Each row comes from the steps of one path. Every step used is in the known rows, and no mark comes twice. Write the path behind each row, first mark first.
Known rows
befufog, suge, manur, mafetud, bedede: -6.3, 54.4, -1.0, -10.3, 2.4, -32.2, 8.0, -3.6, 9.0, 18.0, -17.4, 1.5, -3.2, -10.4, 1.7, -10.0, 5.1, -16.5
bedede, suge, manur: 0.4, -26.4, -14.3, -7.0, -4.8, 20.5, 1.3, -2.2, 17.4, -8.2, -3.1, -0.6, 8.3, 36.4, -2.9, -8.5, -67.8, 11.8
mafetud, bedede, suge, manur: 17.4, -6.6, -10.5, -7.3, -15.2, -8.5, -0.4, -9.5, 22.2, -23.3, -14.2, -13.6, 23.8, 18.3, -14.7, -6.1, -58.2, -0.9
befufog, suge, bedede, mafetud: -22.0, 7.0, -33.1, -20.5, -14.3, -16.5, 10.1, -1.5, -22.5, 3.3, 1.6, 15.7, 12.2, -15.8, -14.5, 11.5, 86.0, 4.8
bedede, mafetud: -7.9, -36.1, -17.2, -12.1, 6.1, 28.8, 0.8, -3.9, -19.7, -3.0, 7.5, -4.6, -6.4, 25.8, 0.9, 7.7, 16.7, 10.0
ludak, befufog: 3.3, -40.1, 12.2, 20.7, 12.6, 14.1, -12.7, 0.3, 5.6, 2.0, 20.0, -2.7, 5.0, 11.0, -1.1, 26.1, -29.3, 26.8
mafetud, bedede, suge: 17.7, -29.6, -8.3, -8.6, -18.7, -4.2, -5.2, -14.0, -6.9, -16.9, -2.4, -25.9, 11.7, 34.0, -43.4, -0.9, -7.7, 2.6
manur, mafetud, befufog, suge, bedede: -0.1, 30.4, 15.9, 4.2, -2.3, -17.6, 18.8, -2.4, -23.6, 15.4, 3.1, -0.1, -2.5, -32.3, -11.3, -8.0, 67.0, -15.4
manur, mafetud: -0.4, -5.1, 18.1, -9.5, 16.8, 37.5, -6.4, -8.1, -28.0, 29.0, 0.2, -6.1, -30.4, 31.1, -10.4, -5.1, -30.2, 0.8
suge, manur, mafetud, befufog: 12.1, 11.0, 30.3, 14.0, 22.5, 23.1, 15.4, -0.7, 7.6, 3.3, -1.2, -7.6, -8.1, -7.0, 30.5, -17.1, -53.5, -12.8
mafetud, befufog: -6.1, -50.9, 9.5, 18.4, 13.1, 22.2, -16.4, 3.1, -13.7, -4.9, 18.7, -13.7, -1.1, 11.6, -5.9, 3.6, -12.4, 0.1
suge, bedede, mafetud: 2.1, -6.2, -13.1, -19.2, -6.1, 19.6, 0.8, -11.4, -26.0, -8.1, -2.7, 7.7, 11.6, -8.0, -11.0, 13.2, 8.3, 5.1
ludak, mafetud: -26.0, -30.6, -2.8, -1.6, -7.5, 19.1, -63.6, 4.5, -23.0, 22.7, 4.6, -8.6, -19.8, 23.7, -28.2, 8.7, -29.1, 3.8
befufog, suge, bedede: -31.6, 1.5, -21.0, -11.3, -7.7, -12.4, -23.8, 2.6, -21.3, 21.8, 4.7, 19.6, 8.3, -9.2, -36.8, 14.0, 28.5, 7.1
befufog, suge, bedede, mafetud, manur: 2.7, 29.3, -28.4, -26.8, -17.0, -32.6, 13.4, 2.3, -12.9, -5.7, -13.7, 17.6, 5.4, -29.0, -13.7, -3.3, 80.9, -3.7
mafetud, ludak: -17.4, -41.5, -2.5, 4.8, 8.3, 30.6, -45.7, 9.8, -4.2, 4.9, 7.2, 1.8, -20.2, 36.7, -11.6, 3.6, -47.8, 3.6

Which path is each row?
-17.6, -7.3, -6.5, 10.3, -9.2, -22.5, -7.0, 5.5, -15.3, 2.9, 13.6, 5.6, 17.8, -30.6, -22.3, 7.9, 56.2, -4.6
mafetud, befufog, suge, bedede
-19.5, -2.1, -6.6, 27.8, 3.8, -27.4, -12.6, 25.1, 51.6, -3.6, 9.4, 20.0, 7.5, -8.5, 32.5, 12.7, -13.2, 12.5
mafetud, ludak, befufog, suge, manur
-9.9, -0.3, 12.7, 10.7, 8.7, -9.7, 19.7, 3.7, -18.1, 21.2, 13.3, -12.7, -20.6, 1.9, -1.0, -14.1, 75.8, -10.8
manur, mafetud, befufog, suge
23.7, -3.0, 6.8, 11.8, -7.9, 0.6, 4.6, -0.3, 11.8, -32.7, 4.9, 8.0, 18.7, -27.7, 18.7, 23.5, 11.9, 11.6
suge, bedede, mafetud, ludak, befufog
-24.2, 33.1, -4.1, -10.3, 11.2, -3.5, 9.2, 4.4, 4.9, 34.3, -7.0, 13.8, -18.2, 7.2, 13.2, -12.8, -4.1, -3.4
befufog, suge, manur, mafetud
-3.6, 35.8, 12.7, 14.2, 12.7, -22.5, 29.0, 5.1, 28.5, 20.9, 2.4, 11.1, -3.1, -14.2, 33.7, 4.6, 6.3, 10.7
ludak, befufog, suge, manur, mafetud
31.1, 2.8, 22.5, 8.5, 1.5, 14.9, 44.0, -6.5, 15.7, -14.0, -3.0, -20.5, -1.3, 13.4, 23.2, -31.1, -30.1, -11.1
bedede, suge, manur, mafetud, befufog
-18.9, -6.5, -26.0, 9.7, 1.2, -22.7, 31.9, 12.9, 18.7, -19.7, 10.3, 1.5, 15.1, -19.1, 38.5, -7.1, 68.4, -6.0
bedede, mafetud, befufog, suge, manur
16.7, 17.2, 20.9, -9.8, 7.6, 8.9, -7.6, -17.8, -23.5, 12.5, -10.5, -19.4, -14.1, 12.3, -21.8, -2.2, -20.5, -10.7
manur, mafetud, bedede
-19.2, -26.8, -5.1, 26.1, -0.8, -24.1, -18.5, 20.6, 22.2, 2.0, 20.7, 6.8, -4.0, 7.4, 4.1, 18.4, 40.6, 15.4
mafetud, ludak, befufog, suge
-8.2, -10.2, 0.7, -2.7, -16.8, -9.5, -64.9, -4.7, -18.8, 6.9, -5.8, -20.5, -4.8, 3.6, -40.2, 11.9, -20.7, -8.8
ludak, mafetud, bedede
21.4, 22.4, 34.7, 23.2, 19.3, 13.5, 4.9, 6.9, 39.6, -2.7, -4.6, 5.7, -11.9, -4.8, 47.0, -0.6, -80.6, 3.6
suge, manur, mafetud, ludak, befufog
26.0, 15.8, -7.5, -24.9, -6.2, 3.6, 3.0, -7.5, -16.1, -16.4, -17.9, 10.5, 4.8, -22.6, -8.6, -1.5, 4.8, -1.5
suge, bedede, mafetud, manur
23.5, 31.9, -10.7, -3.1, -16.1, -50.9, 32.0, 2.3, 11.2, -17.4, -4.7, 16.2, 19.9, -51.0, 8.0, 12.7, 90.8, 10.1
ludak, befufog, suge, bedede, mafetud, manur
-28.7, -12.2, -12.1, 18.7, 6.9, -19.0, -0.3, 16.6, 19.7, 1.6, 11.7, 6.8, 11.0, -11.5, 17.4, -4.4, 12.0, -3.7
mafetud, befufog, suge, manur
19.4, 12.0, 11.1, -5.6, -2.8, 23.2, 13.7, 0.3, 22.5, -8.1, -14.4, -5.2, -20.1, 37.6, 16.2, -29.9, -61.5, -9.3
bedede, suge, manur, mafetud, ludak
3.1, -5.5, -10.3, -11.2, -8.4, 18.7, -14.3, 0.0, -11.7, -19.7, -4.2, 9.5, 2.8, -5.7, -1.2, 7.7, 2.2, -3.3
suge, bedede, mafetud, ludak
16.4, 41.4, 19.3, -8.5, 11.2, 4.8, -2.6, -13.4, 6.0, 7.8, -22.2, -6.1, -2.5, -4.1, 5.3, -8.6, -74.6, -13.9
suge, manur, mafetud, bedede
14.4, -14.5, 2.5, 2.9, -4.7, 9.7, 16.5, -7.0, -20.1, -28.6, 7.0, -6.1, 21.4, -31.2, 3.0, 6.7, 35.2, -5.6
suge, bedede, mafetud, befufog
18.5, 11.2, 8.8, -13.3, 1.3, 23.6, 26.8, -9.2, 10.1, 5.2, -12.1, -6.2, -10.4, 35.9, 8.3, -24.6, -55.8, 0.9
bedede, suge, manur, mafetud
